Known rows, with every step that occurs
pofi > vuga: [ -2.9  -9.6   0.9  17.1   8.3  -0.4  29.4   3.1   4.0  -2.5  58.4  -8.1
  20.8 -27.4 -12.9  -4.0   4.8]
mudovu > vuga: [-18.6  -4.6  10.8  16.4   1.1  -2.9 -16.9   5.2  -6.9   3.3  16.8   4.6
  -1.7 -42.5  -1.4 -13.0   7.3]
vuga > pofi > mabaga: [ 24.4  -6.6 -22.3  14.3  25.9   2.8 -18.6 -26.6 -33.9  10.9 -21.8  -2.5
  16.2  28.8  -4.8   7.6  10.6]
kezo > vuga > pofi > mabaga > mudovu: [  9.4 -15.4 -26.4  19.5  50.9  19.2   9.8 -19.2 -31.9   5.8   7.9  -2.5
 -19.8  24.1   6.8   8.2  25.7]
pugera > mudovu > vuga > pofi > mabaga > kezo: [  3.9   8.2 -15.0  16.3  55.5  17.8  -8.8 -15.5 -69.0  25.9  18.4  -0.5
  16.5 -44.3 -13.3 -37.3  14.7]
mabaga > pofi: [ 18.9  10.1  -1.8  -5.5   7.0  16.3   2.3   5.9   1.2  13.4 -14.5 -17.2
   8.6   4.3  16.6 -11.2  -5.6]
pofi > vuga > mudovu: [ -0.8  -6.6   6.4  12.4   5.2  -3.9  10.9   0.4  -8.1  -8.2  63.0 -11.0
  28.2 -54.7 -13.6  13.6  23.4]
vuga > mudovu > kezo > mabaga: [ -0.5  -5.7   6.2  11.1  10.6 -16.2   9.4  -4.1 -61.8   6.1  -6.1  10.3
 -12.3 -36.8   1.0  23.5  44.3]
mabaga > mudovu > kezo > vuga: [-12.4  -5.6  -2.2  13.5  19.6   3.0  30.6  15.8 -22.3   5.6  32.5  20.9
 -61.4 -27.5  14.9  -2.0  27.5]
kezo > vuga > pofi: [ -1.9 -11.2 -21.1  12.3  18.1   8.5  29.5 -14.1   0.2  -2.5  51.2 -10.0
 -25.6  39.6 -10.1   4.1   7.8]
kezo > vuga: [-17.9  -9.6  -7.3  10.4  13.9   2.6  42.1   8.8   5.7  -3.9  36.7  -3.1
 -15.0  11.8  -9.2  -1.8   3.1]
mudovu > kezo > vuga > pofi > mabaga: [  9.8 -14.9 -28.8  30.5  33.2  -5.7  26.2 -11.3 -52.2  16.5  12.9  15.2
 -25.3  19.5  -7.3   6.5  26.5]
pugera > mudovu > kezo: [-14.9   4.3   7.5 -11.6   1.1  -7.6   8.6  10.6 -62.3  13.9  20.2  22.3
 -38.5 -22.6  -1.9 -34.0  32.6]
pofi > mabaga > mudovu > kezo > vuga: [ -3.6 -11.7 -11.6  24.3  41.4   2.6  22.8  11.5 -48.3  14.0  -5.3  24.7
 -34.8 -25.2  13.1   3.0  34.5]
pugera > mudovu > vuga > pofi > mabaga: [-11.3 -10.7  -6.0  13.6  36.1   2.2 -28.2 -18.4 -78.9  18.7  15.7   3.1
   1.9 -12.8 -14.1 -37.9  39.5]
kezo > mabaga > pofi > vuga: [ 10.3 -11.3  -2.2  17.6  35.2  14.1  53.4   0.7 -19.5  15.0  31.3 -33.3
  31.4  -8.9  -1.2  -8.0  13.4]
pugera > mudovu > kezo > mabaga: [-18.6  -6.3   6.3  -3.1  20.9  -8.0  33.6   3.2 -86.7  18.7   8.1  14.9
 -32.8  -9.0  -5.9 -27.4  45.5]
mabaga > kezo > mudovu > vuga: [ -3.1   9.6   8.1  24.2  -0.8  34.2  24.1  20.5  14.4  19.6  21.4  -1.2
  -8.5 -76.0  12.3   4.0  -5.5]

Rows
[ 12.8  -8.7  -0.2  25.0  29.8   3.2  55.7   8.6 -44.0  23.8  30.2 -12.6
   6.0 -29.8   4.3  -7.7  26.4] | mudovu > kezo > mabaga > pofi > vuga
[ -7.1 -13.1 -22.5  13.8  40.9  -1.7  33.6  -8.0 -89.0  21.4  34.2  16.8
 -38.2  18.1 -13.3 -27.9  45.8] | pugera > mudovu > kezo > vuga > pofi > mabaga
[  2.9  -4.0   8.0  19.4  -2.6 -15.2  12.3   7.4 -33.7  -0.3  63.3  10.0
   3.5 -77.9  -7.5  11.7  36.2] | pofi > vuga > mudovu > kezo
[ -2.3 -11.4   3.6  23.2 -17.4  23.8  -5.7  -4.3  -2.2  15.0  31.7  -5.1
 -33.2 -18.5   9.1   7.8  22.8] | kezo > mudovu > vuga > pofi
[  5.2 -11.8 -12.7  30.5  26.3  -0.6 -37.9 -21.2 -41.8  13.9  -4.2   1.1
  13.4 -13.2  -6.9  -5.0  18.8] | mudovu > vuga > pofi > mabaga
[ -6.4 -16.8  -0.1  22.4  37.8  11.9 -20.5 -24.8 -42.8   7.3  13.3  -6.5
 -27.6 -19.6  10.2  -0.6  38.9] | kezo > mabaga > mudovu > vuga > pofi
[ 11.9   8.7  -5.2  26.5   2.8  38.7  14.2  -2.0   8.0  21.2  36.8  -8.9
 -17.8 -48.9  10.8   8.7  -0.9] | mabaga > kezo > mudovu > vuga > pofi
[ -2.4  -9.4   3.1   2.9  32.8  11.4  10.2  -7.6 -28.0   3.3 -18.8  -4.7
 -15.4  -4.6  13.9   7.8  25.6] | kezo > mabaga > mudovu
[  0.4  13.3 -11.6  10.4  30.3  13.4  43.7   7.1   1.9  -4.0  46.5 -10.0
   8.7 -46.6  -8.8  18.5  -1.9] | mabaga > kezo > vuga > mudovu
[-35.8  -3.1  16.6  -0.9   9.6   0.0  -9.4   8.5 -44.7   9.0  37.2   5.5
 -13.2 -43.4  -9.0 -46.2  27.9] | pugera > mudovu > vuga
[ 13.0  -7.9   1.9  15.3  32.0  10.7  36.7  -2.3 -32.4   7.8  36.2 -36.6
  41.0 -36.4  -0.6  10.3  33.6] | kezo > mabaga > pofi > vuga > mudovu
[ 18.4   4.9   3.5   5.4  16.7  -0.1  10.8   2.2 -61.4  19.0 -20.9  -7.7
  -5.4 -32.0  17.7  13.5  40.3] | vuga > mudovu > kezo > mabaga > pofi
[  5.2   6.3   6.4   3.2 -10.4 -15.2 -15.9   4.0 -37.0   2.1   8.1  17.6
 -17.5 -49.7   4.6  16.6  31.0] | vuga > mudovu > kezo
[ 15.3   0.6  -2.2   7.9  20.4   3.3  26.1   5.5 -48.9  27.0 -25.9  -4.6
 -13.9  -3.5  17.5  -3.9  20.6] | mudovu > kezo > mabaga > pofi
